Every row comes from one small tree of marks. The marks that hang from a mark follow it in brackets, in alphabetical order. Every link used is in the known rows. Which tree was each row made from?
Known rows:
D{R{J{Y}}}: [ 19.5 -25.8   4.5  25.1  -6.3  -6.2  -8.4 -28.8   8.3 -19.6   5.9  14.5
 -16.0   1.8  -6.8 -18.4  -8.2  26.0 -16.0   4.2   6.5  -1.1  23.7  21.7
  -1.5  12.7 -17.6 -21.6  -7.8  15.5   8.2  27.1]
J{H{C}}: [ -7.8 -17.1   9.8   2.5  15.3  -4.7  -7.8 -10.3  19.4 -27.9   3.0  18.6
  27.0  11.0  10.3 -12.9  -1.5  18.1  11.9 -18.5   0.6 -39.8   3.3 -12.3
 -17.5  11.3  -9.1  -1.0  21.4   9.8  -6.6  47.9]
D{Y}: [ -5.5  -3.3 -11.1  38.9   2.0 -23.8 -25.3  22.5  10.7  -4.6  14.3  30.4
   6.5  10.8 -26.1  20.6  14.3   2.8   1.9   6.7 -13.6  -4.6  12.8  -8.4
 -14.6   0.5  -7.6   4.7  -4.5  18.7  20.4  53.5]
R{T{Y}}: [  2.5 -16.8  -2.0  27.0   0.6  13.0  -7.9  19.6  21.2  -4.5   7.6  25.6
  -7.0  -2.2  -6.3   5.9   6.4 -17.3   7.8  14.4  26.0 -14.7   2.9  11.1
  23.1  18.5  -1.6  21.7   5.8 -23.9 -10.4  24.0]
N{X}: [ 18.6 -13.3 -13.5  16.3  24.8  -0.4 -34.3  23.1  31.6 -23.3  26.0   5.2
   1.0  -3.6  -5.8  19.5   1.2  26.0   9.8  11.1 -21.3 -15.6  36.2 -10.8
   3.6   2.3 -10.7  -1.6   4.4  19.8  15.9  25.4]
H{C}: [ -9.7 -17.5  -4.0  17.9  11.6  -3.4  -7.9   2.4  23.3 -25.8   9.8  10.7
  20.8   9.6   2.9   4.3  -1.6  14.4  14.7  -4.8   0.0 -31.5  26.2 -18.0
 -21.4   6.1 -10.6   5.4  26.3   7.1 -12.4  35.1]
D{R}: [  5.0 -37.1  -1.7  28.3   1.5 -22.3 -12.6  13.0  14.2  -4.4   1.3  30.2
  23.7   9.5   3.0   3.2  -2.3   6.9 -19.6   0.9 -13.2 -20.5  18.3   0.7
 -25.4   2.8 -14.5  -7.7  -3.5  23.8   1.3  38.9]
T{Y}: [  8.3 -12.0   0.7  17.7   2.8   3.7 -20.7  -3.7  20.6 -15.8  29.5  44.1
  -5.6   9.7   6.4  14.4  -3.7  -2.5  17.1  10.2   3.1 -18.5   4.3  12.9
  11.2  20.8  -6.5  17.6  -2.2  -8.7  -5.5  31.6]
D{R{J K{Y{N T}}}}: [  6.2  -1.0 -22.0  -9.5  -4.7  -7.6  19.5   0.8 -10.8  23.9 -23.9  -8.6
   9.7  10.1  14.5   1.9 -17.7 -18.5 -19.6   7.6  -8.4  18.8  -7.5  -4.0
   3.5  -7.0  -2.1  -1.1  -3.6   4.0 -16.8 -36.9]
D{R Y{N{X} T}}: [ 15.8 -11.6 -43.6   2.6  -4.3  -4.3 -32.3  78.4  -0.7  28.2  -5.4   4.1
  39.1  13.1 -24.9  29.2  -5.4   3.3 -38.0  16.5 -44.0   9.7   5.4  -8.2
 -17.1 -12.1 -11.1   8.5 -29.4  43.0   9.7  16.4]
X{N}: [ 13.3 -45.6  -3.7  20.2  11.6 -15.8 -13.1   2.6  14.9  -6.5  17.0  42.6
  -3.6  16.8  -0.8  11.9   6.5  30.3   8.0  10.0   8.6  -9.0  -2.3 -15.1
 -16.3  -9.4  -9.3  12.7  13.0  14.9  -4.3  27.6]
J{H Y{N}}: [  5.2  13.4  10.2  -8.7  -1.1  -4.2 -33.3 -25.7   3.2 -29.6   9.8  33.7
  -4.7  15.1  13.2  -5.8   6.1  39.3   1.6  -4.5  12.5 -15.0 -38.6  15.6
  15.0   2.8 -19.2   7.8 -19.7  22.5   9.4  42.9]
J{H{C} Y}: [  3.8 -15.9   9.9  -3.2   1.0  17.3 -20.1 -35.3  14.0 -44.3  10.2  14.1
  13.4   6.3  -9.1 -22.2   9.3  30.1  19.3 -11.8   8.1 -42.0  -5.4   5.0
  -4.0  16.4 -16.0  -4.5   8.7  11.0  -3.7  64.1]
K{R{J{H{C} Y{N}} T}}: [-13.9  -7.8  18.3 -35.5  -5.0  13.2   9.3 -26.4 -14.9 -27.9 -26.1 -15.7
  -2.3 -12.9  22.1 -39.7   5.2  -0.1   5.6  -8.6  11.6 -22.2 -31.8  -1.6
  14.0   9.0 -13.7   6.9   6.8 -21.6 -30.4  16.0]
K{R{D} Y}: [-11.0 -26.7  -9.9  -7.2  -8.6  10.0  10.1  -0.2  -3.6  -5.0   4.1   8.8
  12.2 -16.6  21.6  10.3  24.9 -20.3  41.4   9.4 -70.4 -23.2  -2.0 -18.6
 -13.3  -3.0  -6.8   2.7  -3.3 -21.1 -15.8  21.4]
K{Y}: [  0.5 -14.4 -24.0  19.7   2.1   0.5 -12.8   0.9  15.3 -15.7   1.6  21.8
  -0.7   5.5   1.8  15.2  14.3  -0.3  18.1  19.1 -25.6 -14.7  10.4 -14.6
  11.0   3.7 -14.1   1.1   0.1   3.3  -3.6  40.6]
T{Y{N{X}}}: [ 13.1   4.0  -7.5  -8.9   5.5   0.7 -47.6  25.4  21.0 -17.0  36.4  19.8
  -8.0   4.5  13.4  20.6 -13.4  11.1  11.5  16.9 -16.8 -13.6   0.7  -2.6
  24.0  12.5  -7.3  24.8 -18.6  14.2  10.2   5.9]
K{R{D J} Y{N{X} T}}: [  8.5  -0.2 -36.9 -40.9  -4.4  25.5  15.1  23.6 -15.9  10.1  -1.7 -39.4
 -10.7 -15.4  31.1  12.4  -7.7  -6.1  18.7  19.9 -80.9  16.5  -1.7 -30.6
  13.3 -14.7   2.6   3.2  -1.6 -15.7 -21.5 -42.2]
R{D{Y} J}: [ -8.1  14.2  11.9  25.5  -0.4 -21.4  -0.2  -4.0   3.9  -0.9  19.9   9.2
 -30.5   3.0 -10.2   4.7  -2.9  11.0  11.2  -8.8  -9.3  21.9  19.2 -10.6
 -17.2  -4.6  15.8 -19.3   2.8   6.8  29.2   9.2]
J{H{C} Y{N{X} T}}: [ 20.0   1.2 -26.1 -38.7   5.4  43.3 -25.0   4.2   9.8 -23.6   2.8 -15.2
  33.3   6.0  -2.2   2.2  -6.9  36.8   2.1   1.7  -4.9 -18.7 -16.7  -1.6
   7.5   0.1 -12.1   9.9  -2.9  21.1 -12.7  23.4]
R{D K{Y} T}: [-24.9  -3.2   5.7   7.9   4.5  16.1  18.4  -5.2   2.8  13.0 -14.2 -23.7
   6.1 -23.4  -9.4   2.1  29.7 -33.0  30.5   1.8   6.6  -1.1   5.5  -5.9
   4.0  -6.3  17.9  -0.7  13.0 -28.8   4.3 -12.4]

Write each row's tree:
[-29.7  46.9  33.3   2.8   3.4 -22.4   8.8  10.4 -18.0  22.2  -5.6 -18.2
 -22.7  -7.6  -6.1  -7.5   5.5 -19.0  -4.4 -13.5  40.8  28.8  -5.0  -5.0
  -1.5 -12.1  28.1   0.4   2.3 -12.1  24.2 -45.6]  R{D{Y{N}} J K T}
[ -7.1 -24.6  37.4 -11.0  -0.7  11.4  19.7 -51.4   1.6 -14.9 -32.2 -26.3
  13.2 -18.0 -21.1 -56.4   1.2  -5.7 -10.1 -22.0  54.0 -23.2   4.8  17.3
   2.2  22.2   0.8 -24.6  16.5   1.9  -5.0   4.1]  D{R{J{H{C} Y} K T}}
[ 21.5   2.2  12.4 -29.9 -10.4  -4.0   9.5 -37.7 -13.3   9.5 -14.1   2.9
   7.2  12.2   6.2 -21.7 -16.8  14.4 -33.7 -13.0  34.5  11.2 -28.1  30.9
   3.7   3.6  -7.3 -12.4 -18.9  15.6  -5.1 -19.9]  D{R{J{H Y{N T}} K}}
[ -4.9  26.3  17.8  -6.9   1.6  -8.9  23.5 -25.4 -11.1  24.8   2.9  -5.4
  -5.7   6.2  -7.9  -3.0  -5.4  -5.4   1.8 -27.9  12.1  23.4   1.9   6.5
 -13.2  -4.0  23.7 -17.8   9.0   2.5  15.6 -19.8]  R{D{Y{T}} J{H} K}
[  3.6 -40.8  -4.6  26.6 -11.4   6.7  -8.1  31.0  11.8   6.3  -6.4  31.1
  18.9  -3.0 -11.2  -4.1   8.8 -26.2 -19.2  11.0  12.9 -16.1   2.7  17.5
   2.8  19.2  -6.2  14.0  -7.2  -9.1 -10.6  26.7]  D{R{T{Y}}}
[  6.2   6.0 -48.6   2.2  -2.0  11.5  -2.9  29.0  -3.4   6.5 -10.3  10.5
  16.1  22.2  14.4  30.3   2.4  -1.9  -0.7  20.3 -25.4   8.2 -19.0 -16.3
  10.9 -11.4 -10.6  20.0  -5.5   2.3 -26.1  12.5]  K{Y{N T}}
[-21.1   5.5   3.8  35.9  -4.1  -3.7  -2.4  38.2   4.5  17.2  -2.1   4.5
   1.4  -9.5 -29.7   6.0  25.0 -18.9   2.1  -3.7   4.3   6.7   6.3  -5.0
 -16.9  -8.4  14.0   1.6   0.2  -5.2  22.2  21.6]  R{D{Y} T}
[ 23.1   1.0 -42.4  -4.4  19.7   8.8 -26.8  53.5  16.9   1.7  13.4  -0.4
  17.3  11.3   7.1  31.1 -13.4  23.8 -13.2  17.5 -19.4   3.6   8.1 -13.9
   1.1 -12.6  -6.9  13.9  -2.3  17.7  -3.7  -5.2]  Y{N{X} T}
[-18.7  20.6  22.0 -14.6   0.7   2.2  37.0 -29.3 -11.4  16.5  -4.2 -21.0
  12.9   5.1 -10.4 -15.1 -15.1 -10.4  17.5 -35.1  12.6   6.5   8.8 -11.8
 -26.7   1.7  25.5 -17.0  24.6   2.7   1.6 -16.6]  R{D{Y{T}} J{H{C}} K}
[ -3.8 -21.0  10.4  25.3  -5.5 -30.8 -16.8  12.6   2.3  16.7  -0.9  22.8
  34.3  -1.4 -32.5  10.1  14.5 -24.5 -10.3  -7.4  -5.2 -11.9  11.4  10.1
 -32.0   2.5  -8.3  -3.7 -14.1  29.1  23.5  27.2]  D{R{K} Y}
[ -5.0  15.1  29.3 -33.0 -12.2   7.3   9.6 -25.7 -25.2  -9.0  -9.6  -8.0
 -24.3 -17.4  32.5 -35.0  10.0   8.5   5.4 -10.4   5.5   0.4 -42.7  14.5
  18.7  -1.5   2.9  -1.0  -8.7 -24.9 -10.0 -11.0]  K{R{D J{H Y{N}} T}}
[-10.9  12.5  19.4  -0.4   5.4  -0.5  24.2 -46.0   2.6  -4.8   6.5 -15.3
 -30.5 -13.7  10.0  -1.4   1.8 -10.1  34.2  -4.1  -5.3   8.7  20.8  -3.4
   5.4  -0.4  18.4 -20.7  17.0 -13.9  11.8 -33.3]  R{D J K{Y}}
[  5.3   1.9 -23.1  15.8 -11.3 -26.8   1.4  37.2 -16.9  25.6 -12.6  14.0
  10.7  24.8  -1.5  10.7 -22.0  -0.3 -48.2   3.4 -10.1  29.5  -5.6  -7.3
 -19.6  -6.5  -2.9   1.6 -12.8  28.3  -4.3   0.1]  D{R{J} Y{N T}}
[  6.7  30.3 -19.1 -30.7  12.9  20.8  16.0  -2.0  -2.1  13.6   5.3 -45.4
 -17.0  -6.7  16.6  14.2 -14.8  -2.5  22.3   7.0 -19.2  28.5  12.1 -17.6
  15.4 -14.8  18.7  -5.6   4.0  -3.4   3.6 -72.7]  R{D J K{Y{N{X} T}}}
[  8.1  -2.4  13.0 -11.2   3.0  -5.8  -4.7  19.7   6.0  12.7   2.1 -19.5
  -7.2 -14.1   2.0 -13.5 -12.8 -19.4 -21.0   8.4  25.4   7.6   9.5  10.1
  24.4  13.6   7.5   7.4  -9.7   1.0  11.4 -54.9]  D{R{J K T{Y{N{X}}}}}
[  2.5  13.7 -35.7  14.4  -0.4 -10.6 -18.6  48.0 -10.0  21.5   2.9  23.9
  21.1  29.7  -8.0  33.5  -1.9   1.1 -22.5  10.1 -10.9  12.8 -17.6  -7.1
  -5.9  -9.8  -7.9  20.7 -15.6  15.6  -6.2  23.8]  D{Y{N T}}
[-19.1  12.0  18.0  12.8  -1.7 -40.4   0.2  22.4 -15.9  24.6 -23.3  -8.3
   6.9  -3.2 -19.6 -12.1  -1.1 -29.0 -38.1  -9.5  30.5  21.4  -3.2   2.3
  -7.2  -1.8   5.5  -2.0  -9.4  12.5  14.3 -21.4]  D{R{J K T} Y{N}}
[ -2.2  37.9  30.7 -19.0   8.3  17.9  -3.9 -16.7   1.4  -8.9  12.1 -50.9
 -39.5 -26.6  -8.0 -14.2   3.5  10.5  11.0  -0.2  39.9  15.9   9.7   7.0
  26.4  -9.9  20.9 -13.3  -1.2  -5.0  29.0 -68.0]  R{D J{Y{N{X}}} K T}
[-23.4 -17.6   1.7  14.8 -10.6  -2.0   5.1  41.8 -11.7  17.7  -8.0  -1.6
  15.9 -24.4 -12.3   6.0  33.7 -36.2   8.0   1.5 -31.3  -9.3  -0.7  -5.9
 -24.6  -8.1   3.1  12.4  -5.9 -19.2   2.6  22.8]  K{R{D{Y} T}}
[  5.8 -19.9   0.6   1.7  -8.3  19.2   6.2 -22.0  -5.6 -20.9 -12.2  -2.9
 -21.4 -22.4  -2.0 -17.6  12.1   0.7   2.2  15.7   8.2  -7.8  10.8  13.2
  26.3   9.0 -16.3  -0.9   7.6 -31.2 -17.2  15.1]  K{R{J{Y} T}}
[-15.6  10.8  15.9  11.6   6.3   9.6  32.9 -25.4   0.3   6.5 -15.7 -31.4
 -28.1 -22.5   2.1 -12.4  10.4 -23.2  22.0   0.0  22.0  16.9  20.4  -7.7
  17.0  -2.3  23.6 -19.4  24.1 -29.2   0.3 -38.2]  R{D J K{Y} T}
[  2.8   0.6 -10.1 -26.3  -5.9  27.1  -8.4 -17.8  -4.8 -18.0  -6.8   5.4
  30.7  23.2   7.2  -4.2  -4.1  26.9  -1.3  -4.9  17.7 -19.5 -35.9   5.5
   0.0   0.5 -13.3  16.5  -1.8  11.2 -28.9  34.0]  J{H{C} Y{N T}}
[  9.1 -29.6 -32.2  31.7 -11.3 -12.0  -3.1  51.1  -0.6  28.5 -11.8  25.2
  42.8  15.6 -29.9  24.6   3.2 -12.3 -36.6   9.3 -29.9   2.2   7.8   4.6
 -32.6  -2.7 -12.7   3.9 -12.1  25.7  -2.3  43.4]  D{R Y{T}}
[  8.6  25.0   8.8   3.2   0.4  -7.2 -18.9 -30.5   2.9 -33.0  18.5  13.0
 -40.8  13.0  17.0  -5.9 -13.7  39.0  -0.3   9.0  26.8  11.0  -6.7   9.1
  23.6   3.2 -13.4  -3.5  -7.9   5.2   7.5   2.8]  R{J{Y{N}}}
[ -6.3 -29.0  12.5  22.4   6.0  -9.3   3.7  18.7  10.3  14.7 -24.0  -0.7
  34.6 -10.1 -19.4  -7.0  11.8 -27.8 -25.5  -2.5  30.8 -13.0  13.0  17.0
 -12.6  -0.1  -2.3  -3.2   9.0  -0.1   3.5  -1.5]  D{R{K T}}
[ 10.9   0.8  12.9 -13.8   5.5   7.9 -15.5  -4.5   6.3  -1.8  -8.5 -37.1
 -10.4 -22.8 -15.8 -18.4  -3.6   3.0 -26.2   7.7  36.2   7.9  13.0  16.2
  22.0  -0.3  -3.0 -13.5 -11.0  18.0  21.0 -36.5]  D{R{J{Y{N{X}}} K T}}
[ -7.4   4.0   5.3  19.7  11.3   1.6  19.5 -12.9   6.6  -0.7 -23.9 -15.3
 -21.1 -14.1  -5.5 -10.2  12.5 -26.8  12.3  12.4  28.1  10.4  21.6  -9.2
  28.2   6.9   9.4 -10.7  20.3 -23.7  -0.7 -14.3]  R{J K{Y} T}
[ -6.8 -16.1  27.8 -18.0  -9.3   6.7  27.0 -19.9 -11.6   2.6  -1.8   8.5
 -23.6 -15.0  22.5 -30.0   0.3 -21.9  17.8 -15.1  -1.6 -10.3 -14.8  12.9
  11.9  21.1  13.0   3.6   7.3 -39.9 -14.9  -8.3]  K{R{D J{H} T{Y}}}
[ 15.3  15.9  11.2  -3.3  -2.3  23.3  31.4 -57.3  -4.0   4.1  15.8 -18.4
 -24.1  -5.4  -4.5  -0.1  -8.3  12.9  11.0  -7.5  30.6  14.7  16.6  26.0
   2.7  -4.9  10.6 -14.0   5.4 -17.9   3.8 -40.7]  R{D J{Y{T}} K}
[ 19.7   8.6  -6.6   8.6  -6.5  27.9  21.8 -38.7   0.7  -3.3  16.1  -7.6
 -31.0   3.8  -3.8   3.4 -14.8  31.7   2.4   1.9  17.8  17.5  13.5  13.3
   0.9  -3.3   5.7 -15.6   9.2 -15.0  -7.5  -5.7]  R{D J{Y{T}}}
[-13.2   2.5   0.6 -18.1  -9.6 -10.9  18.1  -4.0 -19.8  -4.2  -1.3  -1.9
 -26.1  -4.4  47.5  -1.5   3.2 -10.1  30.2   3.6 -59.5   8.4 -18.0 -22.8
   6.2  -8.3   0.3   3.0  -6.4 -25.7 -16.2 -21.5]  K{R{D J} Y{N}}
[-20.5  11.9  26.3  15.6   4.1 -16.1  -2.7  -2.5   0.8  14.0  22.4   4.3
   6.6  -4.3 -22.6  18.7  15.0  -8.6  25.0 -15.8  -1.6  -0.4  10.8   0.5
 -29.2  -6.3  15.2  -3.2  -2.3   4.8  29.9   4.6]  R{D{Y} K}
[  3.5  27.5 -18.5 -10.8   2.3   2.0  25.2 -10.6  -8.9  10.6  -8.4 -10.1
  -7.7  13.9  21.2  12.0 -15.9 -11.3   4.8   8.4   8.7  24.8  -6.4 -10.9
  26.8  -5.6   0.7   6.0   3.6 -10.5 -24.8 -34.8]  R{J K{Y{N T}}}
[-17.9  33.5   5.4  -8.1  -1.5  -6.9   4.9  21.7 -18.8  37.8   8.0  -0.9
  20.3  10.7  -4.1  28.9   0.6 -15.2   0.1  -8.9  -5.2  19.0 -18.9   5.4
 -22.5 -21.8  15.1  14.7 -13.7   2.9  10.5 -28.4]  R{D{Y{N T}} K}
[-11.0   5.8  13.5 -18.4  -2.3   9.4 -27.0 -30.3   3.3 -35.8   1.1  13.3
  11.0  15.2   8.6 -13.5   3.7  36.7   8.3 -13.5  11.5 -32.6 -31.5   2.9
   0.6   5.6 -15.4   9.1  -6.1  12.3  -3.0  45.8]  J{H{C} Y{N}}
[ 16.5 -13.0 -39.8 -25.7   1.8  14.5  -3.6  37.4   4.0  22.1 -18.1 -19.4
  41.8  -3.1  -3.2  22.2  -0.5 -21.1 -12.4  19.1 -43.7   0.3   4.3  -6.4
   3.9 -10.9  -5.8   7.3 -15.6  21.1  -5.2 -22.9]  D{R{K{Y{N{X} T}}}}
[  4.8  40.0  17.9 -20.4  -0.4  16.4  20.6 -41.8 -15.8   7.2  16.7 -21.5
 -21.6   6.9  10.5   3.8 -15.5  15.7   5.4  -9.7  36.5  26.6 -11.9  19.7
   4.8 -11.9  13.5  -2.6  -4.4 -12.6  -2.9 -56.9]  R{D J{Y{N T}} K}
[ -4.2 -14.2  17.6   0.8   2.3 -19.5  17.5 -14.8  -2.6  -8.6  17.7   6.6
 -14.6  -7.5  33.1  -9.4  -4.7   1.2  19.8 -10.3 -37.3  -4.1  14.6  -9.6
 -14.6  -2.9   1.4 -10.5  13.7 -21.0  -5.0 -15.0]  K{R{D J}}
[ 16.2   1.0  -4.9 -22.6   2.4  13.6 -16.8   5.9  -3.1 -21.6  -2.1 -28.4
 -27.1 -27.2   7.7 -10.2   6.1  12.5  -2.3  23.9 -13.7  -2.9   3.8  -2.0
  34.3  -0.6 -15.3   4.8  -5.6 -12.6  -5.3 -12.6]  K{R{J{Y{N{X}}} T}}
[ -8.4  51.0  21.2 -27.7  -1.4 -19.4  16.4 -11.6 -22.8  28.7  -1.0  -3.1
  -4.5  15.9   5.8  -1.6 -13.3  -1.9  -5.3 -28.5  15.3  27.6 -26.3   2.5
 -16.9 -12.4  22.2  -2.6  -0.7   7.5  14.2 -35.2]  R{D{Y{N T}} J{H} K}
[ -3.4  -5.7 -11.7 -11.8 -10.7 -22.2   9.1  21.7 -20.7  14.6 -26.9   5.3
  37.3  29.0   1.6 -17.3 -26.0  -1.2 -39.1 -22.7 -10.9   5.1 -17.4 -16.2
 -31.2   5.2   1.3  -6.1   0.5  32.4 -14.9  19.8]  D{R{J{H{C}}} Y{N T}}
